Each row comes from the steps of one path. Every step used is in the known rows, and no mark comes twice. Write the path behind each row, first mark first.
In the rows, zero is written as 128.
Known rows:
pamo -> mizo -> putus: [ 90 100 100  95 122 109 142 113 126  91 101  99 118 170 126 176 157 119
 127 130  99]
mizo -> seme: [119 105 139 105 171 107 125 115 133 128 132  93 135 166 110 141 131 151
 182 147 123]
putus -> pudo -> seme: [180 119 106 105  96 121 117 134 136 108 162 122 125  74  99 134 115 125
 132 143 128]
pudo -> seme: [126 127 122 138 108 149 125 132 122 108 123 126 132  91 113 124 134 140
 122 142 111]
mokepuf -> mizo: [125 159 137 103 118 116 142 144 159 104  92  98 136 108 139 110 147  98
  91 129 123]
mizo -> seme -> pudo -> putus: [112 111 148  87 116 106 108 129  72 117 195  55 156 150  93 130 103 163
 177 150 126]
mokepuf -> mizo -> putus -> pudo -> seme: [181 127  96  71 104 118 129 140 145  83 122  61 179  88 112 146 157  82
  91 158 131]
refu -> mokepuf: [137 133 117 131 101 131 112 152 179 143 119 133 144 133 137 134 150 125
 123 127 141]
pamo -> mizo -> putus -> pudo: [135  96  86  70 113  86 137 112 138  91 133  95 117 155 115 182 143 107
 138 134 111]
mizo -> mokepuf: [126 114 146  91 138 125 145 104 151 126 152 112 190 132 109 130 134 160
 152 133 112]
pamo -> mizo: [ 82 128 116 109 113 103 145 120 149  98 104 127  76 145 127 142 141 132
 133 117  91]
mokepuf -> refu -> pamo -> mizo: [156 123 163 143  88 121 115 103 143  27 110 128  83 112 114  85 121 128
 129 109 101]
mokepuf -> refu -> pamo -> mizo -> seme: [150 107 172 124 119 104 113  91 151  30 115 107  89 141 100  94 123 143
 167 121 101]
refu -> pamo -> mizo -> seme -> pudo -> putus: [101 116 149 101  64  82 106 112 107  48 178  59 115 132  98  96 118 155
 180 129  88]
seme -> pudo: [108 149 129 103  73 125 110 146  83 119 149  96 175  82 142 159 147 126
 129 134 122]
seme -> pudo -> putus: [116 135 139 112  68 129 106 146  56 117 193  85 148 109 106 117  98 143
 123 131 128]
refu -> pamo: [159 128 139 147  91 127 110 119 134  81 143 121 140  98 129  85 132 126
 136 123 122]
mizo -> pamo -> refu: [ 80 108 159  81 134 113 136 147  65 120  99 114 186 103 129 167 185 131
 148 124 122]
mizo -> pamo: [ 96 113 147 103 140 129 129 125 119 138 143 113 180 134 115 158 157 144
 175 139 146]

Write each row's path:
[144 110 178 110  74 107 100 105  96  19 163  76 100 129  82  82 100 156
 162 122  96] => mokepuf -> refu -> pamo -> mizo -> seme -> pudo -> putus
[111 113 160  84 124 115 153  95 167  68 112 119 118 150  98 130 131 158
 146 114  84] => pamo -> mizo -> mokepuf -> refu
[189 123 170 156 101 140 102 111 130  52 126 133 126  97 112  70 112 126
 121 118 129] => mokepuf -> refu -> pamo
[ 77 115 134  77 120 100 162  97 171  96 126 113 127 151 111 142 147 158
 155 121  82] => pamo -> mizo -> mokepuf
[115 114 147 101  82  98 137  88 169  52 140 106 140 117 115  95 149 151
 160 114  79] => refu -> pamo -> mizo -> mokepuf
[111 108 140 111 110  82 121  94 157  55 130  89 100 143 115 107 142 145
 183 125  88] => refu -> pamo -> mizo -> seme
[184 106 188 117 114 139 124  89 149  56 149 118 185 105  96  75 122 153
 151 124 111] => mizo -> mokepuf -> refu -> pamo
[169 123 108  54  92  90 122 183 125 100  65  81 187  93 144 164 199  67
  66 125 126] => pamo -> refu -> mokepuf -> mizo -> putus -> pudo
[136  97  81  76  96 102 134 116 134  76 128  93 121 124 104 177 148 116
 130 145  99] => pamo -> mizo -> putus -> pudo -> seme
[202  96 130 114  76 121 106  99 136   8 130 104 115  92  89 113 129 116
 126 132 101] => mokepuf -> refu -> pamo -> mizo -> putus -> pudo -> seme
[121 150 137  89  92 106 131 189 135 105  42 107 153  88 159 134 195  89
  61 111 109] => pamo -> refu -> mokepuf -> mizo
[135 134 114  92 127 122 138 136 137 100  93  66 183 134 137 140 165  82
  90 145 130] => mokepuf -> mizo -> putus
[140 164 121 109  87 119 122 165 206 122  88 101 150 118 146 120 163  97
  89 130 137] => refu -> mokepuf -> mizo
[169 122 102  61  76 109 122 187 119  83  67  78 189  66 132 161 201  76
  62 136 114] => pamo -> refu -> mokepuf -> mizo -> putus -> pudo -> seme
[124 147 138  76  82 104 107 170 158 113 148  43 168 137 114 119 144 127
 131 146 134] => refu -> mokepuf -> mizo -> seme -> pudo -> putus
[161 109 176 102 144 141 135  97 148  92 136 125 175 133  95 113 119 162
 144 125 118] => mizo -> mokepuf -> refu
[164 102 150 129  96 125 115  97 130  25 103 110 119 133 110 110 139 114
 122 118 102] => mokepuf -> refu -> pamo -> mizo -> putus
